What can hang from each mark
Q801: Q178
Q196: Q178 Q430 Q547 Q702 Q801
Q702: Q178 Q196
Q178: Q547 Q702 Q801
Q430: Q178
Q547: Q178 Q196

Each row was made from one small tree. Brackets hold a mark, then the marks that hang from it, in the order of their numbers. Every link used is in the known rows. Write each row's tree.
Known rows
{Q430 {Q178 Q547}}: [-25 -33  -6  -7 -16   8  15  -6  -2 -20  -2 -13  22  47 -32   3   3  25]
{Q430 {Q178 Q702 Q801}}: [-24 -18  -4 -14  -8   8  -7 -25 -21 -42   9 -22  19  41 -32 -18   7  14]
{Q801 {Q178 Q702}}: [-25 -13   2 -15 -20  -5 -15   1 -17 -17  11 -26  13  50 -15 -13  -4  19]
{Q702 Q196}: [-17  -5  12  15  -8 -10   3  -1   3  -5 -14 -14  19  54 -12 -15   5   8]
{Q430 {Q178 Q801}}: [-28 -18   2  -7 -12  16  -1 -24 -16 -41   1 -15  16  38 -25  -7   2  17]
{Q702 {Q178 Q547 Q801} Q196}: [-57 -18   7  21 -19 -21  32   6  -1 -34  -4 -41  39  53 -25 -19   3   2]
{Q547 {Q178 Q801} Q196}: [-58  29  -6  11 -19 -13  32 -29 -26 -60  -2 -13  -3  32   7  -2  11   9]
{Q801 {Q178 Q547}}: [-37 -25   0 -15 -34  -6  20  11  -8 -20   7 -26  22  58 -15   4  -9  25]
{Q547 {Q178 Q702} {Q196 Q801}}: [-51  18  -5  -1 -20 -13  25 -18 -20 -42   9 -23 -12  24  -6 -10  14   9]
{Q430 {Q178 {Q547 Q196} Q702 Q801}}: [-52 -11 -11  -9 -20  -7  43 -24 -18 -56   9 -27  23  55 -37  -6  12  17]
{Q702 {Q178 Q547} Q196}: [-46 -22   8  26 -14 -17  19  17   8 -10 -10 -32  32  51 -25 -16   3   7]
{Q547 {Q196 Q430 Q702 Q801}}: [-56 -14  18  -3  -9  14  34  -4  -3 -32  19 -43 -41  13  -4   3   4   7]
{Q196 Q547 Q801}: [-41 -37  10 -10 -33  -6  12 -13  -9 -20  20 -38   8  26 -21   4  -8   3]
{Q178 Q702 Q801}: [-15  -1  -2  -7  -8 -17   1 -24 -12 -41  13 -34  18  27 -13 -21   6   4]
{Q702 {Q196 Q430 Q801}}: [-28 -16  25   6 -13   7  14   1  -1 -14   4 -30  -5  30 -15 -19  -3   5]
{Q702 {Q196 Q430 Q547 {Q801 Q178}}}: [-65 -45  25 -10 -38   9  18   7 -27 -18  18 -39   4  61 -27  -9 -19   5]
{Q547 {Q196 Q178 Q801}}: [-63 -14  17  -1 -39  -2  11 -17  -4 -33  21 -26 -14  28  -9   9  11  12]
{Q178 Q547}: [-17 -18  -3  -1 -18 -16  28  -2  10 -17   1 -25  21  34 -12   2   1  16]
{Q702 Q178 {Q196 Q430}}: [-39 -17  25  34   7   4  -9   9  -3  -9  -6 -27   2  27 -15 -26  -4   3]
{Q178 Q547 Q702}: [-11 -17 -10  -7 -13 -24  21  -3   5 -18   9 -32  24  37 -19 -10   6  13]

Write each row's tree
[-54  -8   9  -4 -18   1  33  -5   3 -29  12 -40 -23  29  -8   7  11   8]	{Q547 {Q196 Q702 Q801}}
[-41 -26   6 -12 -26  -7  23  16 -16 -18  11 -35  20  73 -24 -19  -8  16]	{Q801 {Q178 Q547 {Q702 {Q196 Q430}}}}
[-64 -40  18 -12 -47  -4  17   7 -21 -15  11 -35  21  76 -31  -4 -12   6]	{Q702 {Q196 Q547 {Q801 Q178}}}
[-60   0  15  -3 -34  -2  26  -6 -11 -34  11 -28  -6  40 -13   5  -1  20]	{Q547 {Q196 {Q801 Q178}}}
[-48 -38  24   2 -24   2  21  -3 -13 -15  13 -37   1  41 -23 -11 -10  -2]	{Q702 {Q196 Q430 Q547 Q801}}
[-67 -24   4 -13 -27   6  44  13 -13 -31  16 -39 -13  55  -9  10  -6  21]	{Q801 {Q178 {Q547 {Q196 Q430 Q702}}}}
[-46 -57  12 -22 -19  22   2 -16 -29 -27  31 -38  -9  23 -42  -9 -10   8]	{Q196 {Q430 {Q178 Q702}} Q547 Q801}
[-55 -30  14  15 -26 -13  30  19  10 -16   0 -44  27  43 -31 -16   2   5]	{Q702 {Q178 Q547} {Q196 Q801}}
[-52 -27  -1 -14 -37  -4  14 -13 -26 -29  18 -29   1  28 -12   4  -6   3]	{Q196 {Q547 Q178} Q801}
[-51 -44  19 -32 -24  31   8  16 -16 -22  31 -51 -33  26 -10  -1 -13  14]	{Q196 Q430 Q702 {Q801 Q178}}
[-45   1  21  11 -11   5  30 -16  -3 -34  12 -29 -27   6  -6  -2   1  11]	{Q547 {Q196 Q430 Q801}}
[-20 -31 -11 -13 -13   2  11  -7  -6 -21   5 -20  24  49 -38  -8   7  22]	{Q430 {Q178 Q547 Q702}}
[-58 -34  14  27 -13 -13  -4   5  -9  -7  -5 -30  25  54 -27 -13  -4  -3]	{Q702 Q178 {Q196 Q547}}
[-49  -7   7   4 -22 -14  -5 -20  -9 -28  17 -21  -6  40  -8  -1  16  10]	{Q547 {Q196 {Q178 Q702}}}
[-64 -24   7  -3 -24   2   5  -7  -4 -25  17 -29 -23  45   1  13  16  10]	{Q547 {Q196 Q178 Q702}}
[-48 -20   1  12 -18 -16  22  -3   0 -42   8 -42  27  22 -19 -10   0   6]	{Q702 {Q178 Q547 Q801}}
[-37 -19 -12  -8 -20 -16  -3 -16 -30 -23  12 -22  10  41 -10  -7   0   3]	{Q196 {Q547 {Q178 Q702}}}
[-42 -44  19  -9 -22   8  14 -13 -15 -24  28 -41 -14  10 -18  -1 -15   1]	{Q196 Q430 Q547 Q801}
[-59 -18  21  -5 -26   5   8 -17 -13 -37  34 -37 -30  14 -11  -6   7   8]	{Q547 {Q196 {Q178 Q702} Q430 Q801}}
[-50  -8  15  26  -8 -11   2  -2  -6 -31  -7 -33  27  43 -19 -25   3  -2]	{Q702 {Q178 Q801} Q196}
[-32 -37  17 -18  -8  24  11   5   0 -20  25 -49 -36   5  -6  -4  -3   6]	{Q196 Q430 Q702 Q801}
[-49 -39  10 -34 -33  17   7  16  -9 -19  23 -47 -13  44 -14   4  -5  15]	{Q196 Q702 {Q801 Q178}}
[-56 -45   8 -30 -45  -5   4  -2 -28 -23  32 -46  12  49 -32  -3 -13   8]	{Q196 Q547 {Q801 {Q178 Q702}}}
[-58 -41   6  -1  -4   9  26  10  -5 -39  23 -60 -12  15 -11  -9  -4   2]	{Q196 Q430 {Q702 {Q178 Q547 Q801}}}
[-45 -23  27  -6 -27  14  12  11 -15 -17   9 -32  -3  49 -18 -17 -12  12]	{Q702 {Q196 Q430 {Q801 Q178}}}
